Each row was made from one small tree. Brackets hold a mark, then the marks that hang from it, in the order of their numbers. Every link used is in the known rows. Write each row's tree.
In the rows, 128 means zero.
Known rows
[q22 [q21 [q5 [q16 q392]]]]: [123 158  84 109 154 171  98 132 119 162 150 138  99 116 105 140  84 112
 144 106 109 157 127 150 155 125 153 167 131 133 136 115 137 160 118 134
 129 110 115 114 107  79 153 134 125 110 118 110 148 132  65 152  74  81]
[q16 q5]: [136 140 114 122  99 134 133 123 118 125 143 116 108 128 119 122 119 121
 125 123  99 122 135 134 158 130 131 131 126 120 135 118 134 116 120 112
 107 121 148 126 132 128 112 135  87 125 124 132 141 135 124 139 123 129]
[q324 [q46 q398 [q702 q457]]]: [174 108 140 121 100  94 130 169 121 145 110 129 144 136 120  50 166 131
 185 137 164 149 125 133 124 121  80 124 179 106 148 136  93 166 118 126
 118 235 104 180 146 144 151 111 125 110 126 167 114 116 129 112 155 142]
[q702 q457]: [129 115 125 120 112 121 117 132 110 105 128 143 127 131 134  96 151 132
 145 115 138 149 122 132 119 128 116 142 143 125 144 116 155 125 125 144
 129 164 117 139 162 135 145 122 142 123 131 146 125 128 125 116 120 130]
[q21 [q5 q702] q22 q731]: [ 69 138 140 105 130 146 106  66 178 121 102  98 139 167  95 161  95 165
 135 112 146 209 176 145  78  89 113 109 117 124 152 134 159 227 155 105
 138  83 117 192  80 140 170 163  88 179  89 100 200 116  88 139 129 115]
[q924 [q220 q22] q366 q773 [q936 q987]]: [ 90 109 129 119 147 119 149  63 123  57  97 144 176 108 136  92  79  46
 121 142 187 156  99 149 127 145 191 124 143 173 145 176 178 165 154  84
 150 157 164 104 113 122 158 117 101 121 120  24 210 207 173 194 171 132]
[q46 q398 [q702 [q5 q16]]]: [118 125 109  86 138 117 117 156 140 146 140 137 135 133 127 101 123 124
 195 134 138 157 120 106 168 121  93 144 183 123 105 148  99 162  90 127
  88 217  78 147  98 140  95 123 126 122 139 128 133 115 118 142 142 111]
[q16 [q5 [q21 q22] q702] [q392 q332]]: [ 83 178 124 110 105 133 143 111 149 123 140 121 118 160  58 110 112 102
 156 112  67 176 153 167 152 109 156 122 104 136 115 106 147 150 157  88
 132  53 168 105 109 116 131 192  62 150 126 159 201 112  81 172 147 144]
[q702 [q5 q16] [q457 q981]]: [132 104 111  89 136 119  94 135 114 104 169 163 133  93 138 112 125 138
 173 108 158 157 143 111 181 100 128 178 170 170 110  94 139 124  99 158
 101 182  69 119 165 134 104 120 143 131 141 122 153 129 104 127  98 106]
[q5 [q16 [q392 q332]] q21 q702]: [ 68 162 114 108 127 161 127 123 138 137 159 153 119 129 106 104 124 100
 161 109  90 159 125 164 140 115 168 154 108 155  97 126  98 150 142  96
 145 107 117  89 118 119 122 181 116 123 122 151 174 102  76 167 123 121]
[q924 q366 q773]: [107 110 126 160 139 114 127 109 129 113 108 152 157 132 117 114 177  84
 159 146 149 172 109 133  92 126 138 138 142 147 154 185 134 157 124  97
 138 129 146 119 127 132 130 153 125 110 137  84 157 155 130 159 138 104]
[q16 [q5 [q21 q22]] [q392 q332]]: [108 155 122 118 101 126 137 167 127 140 142 122 114 168  56 107 113 113
 153 108  66 167 155 155 146 109 151 132 110 137 122 109 164 142 145 118
 130  56 176 107 115 113 124 181  74 133 135 168 190 129 104 158 151 147]
[q702 q5]: [131 127 130 108 144 116 118 130 142 105 134 133 146 127 114 124 109 136
 153 133 145 148 133 107 147 128 120 127 150 130 117 121 129 130 119 138
 105 147 115 125 122 136  97 127 123 130 138 137 134 122 120 131 121 131]
[q324 [q46 q398 [q702 q5 [q457 q981]]]]: [185 100 137  99 132  75 128 164 138 126 133 143 153 109 104  66 146 139
 203 152 182 155 147 108 183  94  78 126 207 143 130 115  85 155 116 143
  95 250  79 167 168 138 125  99 123 115 147 159 138 114 123 121 155 142]
[q220 q22 [q924 q366 q773]]: [ 85 112 112 150  79 124 107 100 137  90  92 167 160 134 106  96 166  88
 172 154 148 172 118 147 146 170 135 137 114 130 163 177 152 177 119  83
 125 170 169 121 128 128 135 102 113  95 134  61 137 138  95 186 166 121]
[q392 q16 q332]: [103 122 150 127 147 126 134 137 142 170 207 139 152 125 127  86 133 138
 154 144 133 130 147 140 111  97 140 121 135 169 113 138 113 123 142 156
 125  99 155 131 129 139  90 152 132 116 111 145 125 149 156 131 127 157]
[q22 [q21 [q5 [q16 q392] q702] q731]]: [ 76 153  92 110 146 183  98  72 148 149 135 130 106 115 105 154  85 140
 146 113 118 199 139 161 144 110 149 152 129 123 145 133 124 202 151 106
 137 130 103 149  94  94 170 146  93 113 105  95 169 109  37 166  71  79]
[q5 [q16 [q392 q332]] [q702 q457]]: [ 78 145 104 108 123 142 116 107 130 131 185 153 122 115 106  65 152 106
 176 105 106 170 128 159 130 117 142 161 131 151 126 115 132 144 130 116
 140 147 126 113 146 136 137 162 126 122 120 167 141 101  72 148  71 105]
[q457 q981]: [138 121 124 129 142 117 133 120 134 134 139 139 115 100 125 144 123 130
 124 140 130 113 148 123 168  99 139 132 135 164 117 112 119 120 126 134
 125 124 115 122 147 111 129 112 134 134 142 113 145 131 130 129 136 126]
[q936 q924 q987]: [140 158 101 110 132 133 169 116 125  95 107 104 105 136 115 138 123 124
 125 111 157  85 112 137 155 136 175 107 108 114 148 105 131 104 144 115
 127 130 150 140 120  95 140 114 122 140 118  84 166 142 128 175 105 132]
[q324 q46]: [171 122 138 131 109 125 125 148 127 141 131 123 145 117 120 114 137 129
 127 130 158 124 141 138 119 127 131 126 124 123 138 120  89 135 131 117
 136 127 124 141 129 138 131 134 108 120 116 144 119 116 121 119 120 140]
[q702 [q5 q21] q457]: [126 116 147  92 129 115 112 154 118  73 110 158 150 145 123 101 129 138
 172 103 155 175 121 118 143 128 124 148 158 125 122 111 152 135 124 154
 115 183  86 119 163 135 115 145 142 123 134 150 165 123 114 141 154 145]
[q324 [q46 q702]]: [177 116 136 130 118 115 126 159 148 155 125 121 144 128 126 122 143 129
 141 141 144 128 139 131 126 129 111 125 142 100 138 135  75 147 132 118
 130 171 123 159 128 139 135 122 106 115 122 148 111 112 126 122 129 137]
[q21 [q5 [q16 q392] q702] q731]: [ 63 142  90 110 146 181 102 107 150 145 125 123 106 126  91 149  99 141
 145 110 126 199 154 158 119  98 130 144 124 133 144 134 124 219 147  84
 128 130 109 166  92 125 149 158  91 136  97 101 185 118  40 156  84  87]
[q5 q16 [q21 q22 q731]]: [ 89 113 133 107  96 153 102 147 124 134 102 128 139 167 130 168 122 162
 140  83 138 194 146 145 104 106 130 163 111 127 113 140 156 189 141 121
 157 112  83 154  88 134 141 179  96 133 127  98 195 121 109 141 151 115]
[q220 [q22 q21] q924]: [116 145 116 121  70 137 106  88 134 112 123 151 132 123 135 112 103 136
 139 137 118 127 121 144 209 183 141 138 104 101 133 116 150 134 123 131
 125 167 146 115 131  92 150  65 116  87 134  99  93 101  86 163 140 136]
[q731 q987]: [132 120 122 137 122 138 142 126 110 135 129 122 123 142 119 129 123 122
 122 129 131 122 118 151 133 135 144 115 121 129 118 126 129 183 147 108
 128 108 147 122 114 121 132 118 116 115 118 124 109 131 141 146 138 134]
[q332 [q392 [q16 q5]]]: [115 145 133 110 125 143 126 128 105 176 184 121 182 120 136 108 108 126
 148 143 126 122 152  96 167 105 135 128 146 134 137 140 107  95 141 121
  94 115 169 125 124 122  77 136 106 117 129 113 129 174 130 159 126 154]
[q16 [q5 q21 q702] [q392 q332]]: [ 83 173 115 120 111 140 149 116 141 124 151 131 105 139  79  95 113  96
 152 126  58 148 135 165 168 116 162 123 114 139 119 115 114 133 157  87
 123  98 166  93 129 114 119 172  80 123 120 166 182 113  85 175 143 147]
[q220 q22 [q924 q366 q773 q936]]: [ 69 102 113 139  89 119 106  87 136  82  89 171 162 122 120  78 108  81
 148 157 154 194 110 150 140 157 164 124 124 150 175 179 164 174 116 101
 116 166 157 111 124 124 127 132 104 100 132  48 161 141 108 181 179 122]
[q936 [q924 [q220 q22] q366 q773] q987]: [ 99 134 106 122 132 132 169  75 128  51  87 127 149 121 108 114 135  50
 151 132 191 131 102 152 146 158 191 122 122 143 156 167 163 157 157  86
 146 162 182 118 108 112 134  88 110 111 103   6 202 189 156 229 138 127]
[q22 q21]: [139 142 132 127 131 131 122  97 126 132 137 135 130 118 142 131 113 128
 127 132 121 128 117 131 160 142 147 141 133 120 126 125 130 113 131 147
 142 130 118 110 129  92 142 118 128 107 134 118 116 118 123 135 113 118]
[q332 [q392 q16]]: [112 134 149 116 153 138 121 130 115 182 166 134 200 119 143 115 120 135
 149 143 159 128 146  95 133 107 130 127 149 139 128 148 103 112 149 132
 112 121 150 133 120 118  96 130 144 117 135 110 113 164 133 147 131 147]
[q22 [q21 q5]]: [133 146 122 113 146 150 112  98 139 133 133 126 121 128 131 140  86 129
 126 125 123 145 134 135 134 127 142 133 132 127 141 121 138 149 124 151
 131 109 116 132 118  88 163 121 136 120 105 113 141 128 111 136 113 116]
[q220 q924]: [119 140 113 129  81 129 113 129 132 121 120 142 113 126 125 111 114 129
 139 123 125 131 133 138 156 140 132 120 117 112 141 132 137 139 122 112
 118 142 147 129 127 120 132 130 124 115 126 122 118 116  98 137 138 123]
[q702 [q5 [q16 q392] [q21 q22]]]: [110 147 112  85 141 137 104 186 124 122 115 143 140 158  76 148 107 120
 176  97 134 185 140 131 153 119 139 162 132 133 104 110 158 159 129 114
 124 102  94  97  92 126 103 173 104 141 155 119 190 130  70 156 128 112]
[q332 [q392 [q16 [q5 q21 [q702 q457]]]]]: [ 74 157 153  90 106 152 127  90 105 127 154 142 185 135 144  85 125 121
 176 116 139 155 141 116 162 106 144 140 144 133 138 126 108 107 154 105
 105 147 130 116 154 127  97 158 117 127 116 120 170 157 101 180 155 166]
[q5 [q16 q392] q21 [q702 q457]]: [ 81 151 108 101 119 162 113 130 105 107 119 160 110 130 112 103 143 106
 168  87 125 172 108 160 141 123 147 170 130 132 125 103 133 149 142  95
 142 162  89  99 147 129 142 160 130 127 131 125 175 120  52 166 122 108]
[q332 [q392 [q16 [q5 [q21 q22] q702]]]]: [ 73 177 159  87 115 149 129  85 130 147 146 117 197 160 120 134  99 118
 161 123 127 157 163 115 155 100 152 124 128 133 125 131 123 122 163  95
 119  68 147 122  96 121  99 177  93 156 125  94 189 155 107 182 165 163]
[q936 [q924 q220 q773] q987]: [119 149 111 115 138 134 185  87 127  70 128 103 114 118 118 134 106  78
 126 107 184 116 104 142 131 125 163 113 129 135 135 160 150 129 156 110
 145 127 161 117 110 107 130 142 115 124 100  19 204 184 156 196 120 116]
[q392 q16]: [117 122 144 124 148 134 130 139 126 160 172 130 143 127 128 116 130 139
 145 136 156 123 134 131 121 108 130 128 138 145 123 130 117 123 145 138
 117 116 133 132 126 138  88 135 130 124 123 104 127 166 140 136 134 147]

Write each row's tree
[ 92 102 127 118 105 163 108 154 117 136 111 137 126 143 151 155 123 162
 136  95 132 171 127 149 121 117 137 161 119 129 114 147 120 173 140 119
 144 153  80 143 115 127 131 161 108 107 122 102 178 121 111 146 148 116] => [q5 q16 [q21 q731]]
[123 150 135 112  91 132 130 142 120 111 110 114 121 173 105 144 110 125
 135 100 100 154 147 141 143 121 140 135 106 122 124 111 161 135 130 116
 127  79 133 117 108 121 124 164  81 151 130 123 192 136 125 151 171 143] => [q16 [q5 [q21 q22]]]
[ 96 156 109 119 103 126 138  97 134 110 174 131 107 124  83  55 144 105
 169 123  79 164 136 154 154 118 136 131 134 140 144 105 143 127 142 104
 113 135 175 117 163 131 131 154  87 125 119 186 148 116  78 157  90 132] => [q16 [q5 [q702 q457]] [q392 q332]]
[ 91 108 136  87 111 139  91 155 141 112 105 136 157 168 118 166 106 169
 162  89 155 214 150 125 125 107 123 161 133 127 106 134 152 192 133 132
 136 127  69 153  86 145 114 182  92 141 134 107 200 115 101 144 144 116] => [q702 [q5 q16 [q21 q22 q731]]]
[ 93 104 133 150 153 111 124  94 130  98 101 156 160 114 129 100 119  75
 137 151 156 188 102 137  84 115 165 122 150 170 168 188 148 150 124 117
 131 127 135 107 126 131 121 184 118 114 137  71 179 155 141 154 156 105] => [q924 q366 q773 q936]
[109  82 143 113 107 132 116 148 108  88  95 147 144 168 114 117 131 173
 164 107 168 200 122 148 135 126 122 131 154 122 127 131 158 228 170 127
 121 185  98 149 142 136 131 142 107 100 127 139 158 124 125 159 167 150] => [q702 [q5 [q21 [q731 q987]]] q457]
[ 86 117 105 134  93 115 127  74 128  58  80 159 163 128 121  82 107  79
 138 147 172 165 101 156 159 161 183 116 114 145 171 168 170 164 125  65
 122 165 172 115 125 106 166 119 100 114 141  40 178 167 120 200 172 131] => [q220 q22 [q924 q366 q773 [q936 q987]]]
[ 98 131 120 141 142 134 148  97 132  80  97 138 134 105 109 116 128  49
 162 135 177 159 106 141  99 122 179 119 147 154 163 192 147 156 150 121
 147 137 156 110 113 126  96 157 125 106  97  23 195 170 151 189 137  96] => [q936 [q924 q220 q366 q773]]
[ 92 121 111 114  87 120 142  78 136  69 111 135 145 134 130 100  81 113
 117 128 161 149 107 152 171 161 155 115 110 133 147 146 167 147 123  84
 114 159 159 119 124 107 160 117  98 122 142  42 165 158 114 187 162 145] => [q220 q22 [q924 q773 [q936 q987]]]
[117 150 112 101  85 129 129  61 124  86 112 142 135 121 151  98  47 125
 108 129 144 116 103 152 219 176 190 121 105 116 143 108 169 120 131 115
 126 163 146 111 128  69 184  84 102 108 138  75 134 129 108 174 147 139] => [q220 [q22 q21] [q924 [q936 q987]]]
[100 129 113 140 102 112 132  80 127  72  83 157 140 125 129  83 107  70
 143 137 174 167  93 153 127 125 192 107 130 148 175 176 161 151 129  72
 127 144 164 117 122 103 162 177 105 117 137  57 188 174 126 181 157 107] => [q220 [q924 q366 q773 [q936 q987]]]
[ 96 172 110 116 114 151 146 119 127 108 112 128 101 134  80 129 112  99
 145 117  82 145 122 156 181 125 156 123 115 118 130 109 119 132 157  71
 116 119 141  99 128 113 119 156  75 130 134 126 185 129  65 184 148 135] => [q16 [q5 q21 q702] q392]
[ 61 137 119  92 120 164  91  73 166 128 118 109 132 156 117 169  92 156
 138  92 148 212 173 153  84  92 121 145 108 133 136 133 153 227 132 105
 144  87  92 186  67 141 162 178  92 175  86  87 200 109  77 138 102  93] => [q21 [q5 q16 q702] q22 q731]
[121 113 146  89 133  95 129 170 131  98  89 155 145 160 117  71 141 134
 213 126 150 184 108 111 155 124  80 134 201 111 124 134 124 161 119 141
  92 252  73 149 150 134 119 125 144 114 147 149 159 120 132 148 200 150] => [q46 q398 [q702 [q5 q21] q457]]
[ 85 118 114 133 130 134 147  91 131  70  94 137 153 113 102 116 135  55
 158 146 173 156 110 147 128 156 170 126 128 147 159 180 157 168 144 119
 139 160 168 111 110 131  95 105 114  99 100  12 187 163 145 209 151 117] => [q936 [q924 [q220 q22] q366 q773]]
[122 109 114  81 124 108 108 156 124 122 138 149 136 135 131  63 144 131
 213 123 154 176 113 111 156 122  75 158 197 120 127 133 128 159  90 145
  90 251  65 158 135 143 107 121 136 118 140 141 129 116 115 131 135 110] => [q46 q398 [q702 [q5 q16] q457]]
[111 149 111 124 107 138 141 171 119 141 151 136 103 143  79  95 115 104
 146 119  60 145 138 158 167 119 152 136 116 137 123 117 130 126 144 112
 119  99 169  96 139 107 113 162  87 104 131 173 170 133 107 162 148 150] => [q16 [q5 q21] [q392 q332]]
[ 72 119 161 109  96 129 115  88 144  79  79 127 148 173 116 131 144 167
 157  89 153 217 144 146  92 105 113 134 128 117 139 126 169 194 171 111
 159 141  92 162 127 145 173 174 101 151 122 118 201 110  92 147 162 137] => [q5 [q21 q22 q731] [q702 q457]]
[ 98 127 117 116 119 142 159  93 136  73 127 118 136 112 107 132 109  85
 137 128 163 141 119 145 143 156 143 125 123 137 133 159 152 153 144 135
 128 156 158 113 110 129  93 100 113 108  98  10 174 154 139 195 141 132] => [q936 [q924 [q220 q22] q773]]
[123 114  97  97 151 114 100 161 124 133 205 173 128  88  90  78 130 125
 188 121 123 171 149 122 184  86 135 176 164 188 108  96 139 131 114 158
 107 161 111 107 170 126 107 139 130 112 154 171 151 121  80 135  77 107] => [q702 [q5 [q16 [q392 q332]]] [q457 q981]]
[ 97 141  82 110 152 161 103 163 137 173 182 138 108 125  89 106  97 111
 154 111  96 164 150 161 117 103 145 152 119 164 128 125 133 170 114 133
 123  86 144 135 107 117 139 158 121 123  99 154 158 127  88 135  90 102] => [q21 [q5 [q16 [q392 q332]]]]
[ 71 149 117  98 114 153 115 127 121 118 154 162 123 131 114  74 146 104
 176  94 103 181 119 171 128 113 157 168 124 155 113 115 128 149 143 113
 151 142 111  94 153 129 136 176 130 118 120 166 174 101  72 160 116 117] => [q5 [q16 [q392 q332]] q21 [q702 q457]]
[137  96 106  82 148 109  94 146 139 118 163 163 132 101 142 116 131 138
 180 120 143 161 139 104 186 103 106 177 189 145 113 107 121 138  96 157
  91 226  64 136 167 131 106 108 139 124 149 125 147 120 106 133 104 106] => [q46 [q702 [q5 q16] [q457 q981]]]
[103 168 126 106 149 155 117  35 158 119 134 127 124 123 133 139  85 121
 133 124 122 150 137 144 137 126 151 123 126 126 138 115 124 154 134 128
 134 107 107 130 113  96 170 132 126 140  93 106 154 106  91 150 104 111] => [q22 [q21 [q5 q702]]]
[ 74 169 150  95 119 160 135  89 118 146 156 129 186 134 138 117 103 119
 158 130 125 135 147 116 173 105 156 122 136 131 120 135  85 111 159  90
 105 112 144 110 122 119  86 160 103 131 117 103 170 156 107 184 162 168] => [q332 [q392 [q16 [q5 q21 q702]]]]
[ 85 109 131 114 139 133 117  95 124  83  90 152 170  97 137  81  60  63
 125 151 157 154 120 144 131 147 192 123 142 173 150 155 171 166 142 130
 144 160 144 101 114 142 125 109 114 117 107  75 173 163 165 164 176 131] => [q924 [q220 q22] q366 q936]
[ 77 153 127  99 115 163 119  96 135 115 124 144 127 135 149 142 119 113
 142  97 120 144 115 151 141 130 160 159 109 133 104 124 100 139 124  98
 143 127  75 102 114 132 122 162 125 138 112 105 174 108  91 162 138 115] => [q5 q16 q21 q702]
[176 103 142  99 117  84 121 170 134 123 117 137 165 135 105  50 157 139
 211 144 186 173 132 111 142 121  71 123 198 108 142 133  97 164 115 138
  98 248  89 175 145 152 119 112 119 111 134 173 125 111 122 121 149 147] => [q324 [q46 q398 [q702 q5 q457]]]
[133 158  98 128 139 126 156 111 118  90  69 127 123 137 109 117 148  91
 149 132 170 101 108 144 145 137 207 110 114 121 167 130 134 121 148  96
 138 136 161 140 121  94 143 119 120 132 121  81 176 150 136 190 118 117] => [q936 [q924 q366] q987]
[ 88 136 133  87 111 140 107  90 129  96 126 148 126 134 132 141 132 127
 159  80 141 172 146 147 145  90 148 179 125 171 107  88 147 148 124 121
 151 116  55 111 136 132 153 163 129 169 130  98 208 112  89 147 140 109] => [q5 q16 [q21 q22] [q702 [q457 q981]]]
[118 137 134  95 150 127 155  92 116  84 118 118 132 103 153 102  28  86
  96 116 165 112 108 140 134 114 185 104 144 160 125 128 163 125 152 119
 144 129 140 109 110 118 154 150 114 139 111  84 187 183 175 145 142 132] => [q924 q220 [q936 q987]]
[ 84 167 140 102 126 151 132  67 129 156 180 118 185 113 136 107 104 116
 152 143 127 127 152 106 171 111 141 118 138 131 138 139  92 101 151  91
 101 114 161 127 117 124  80 144  97 137 116 104 141 156 108 172 119 152] => [q332 [q392 [q16 [q5 q702]]]]
[ 98 133 145 117 118 139 147 150 124 159 199 132 135 147 122  88 115 128
 155 124 103 130 147 151 146 101 154 128 124 157 111 125 108 110 141 142
 113  92 155 112 135 131  72 175  97 113 110 144 170 159 153 160 165 178] => [q392 [q16 [q5 q21]] q332]
[ 99 142  98 119  96 152  82  86 141 110  83 161 141 130 117 101 100 103
 160 144 133 162 138 155 178 172 170 133 110 117 174 134 163 189 118 120
 125 153 152 134 120  85 174  75 126  99 102  90 136 117  84 179 150 116] => [q220 [q22 [q21 q5]] [q924 q366]]
[ 92 119 116  97 133 145  94 183 135 126 102 140 141 160  74 163 109 159
 170  98 143 223 150 134 141 106 125 159 136 123 112 127 161 197 154 113
 130 124  93 138  89 129 117 178  78 129 155 113 205 126  61 158 131 110] => [q702 [q5 [q16 q392] [q21 q22 q731]]]
[ 97 126 106 137  75 132  97 115 131 102  79 164 150 131 113  88 142 102
 161 151 138 142 134 144 171 173 158 127 107 119 162 140 149 169 123  94
 120 171 162 128 130 124 134  80 116 105 126 101 122 120  99 170 162 129] => [q220 q22 [q924 q366]]
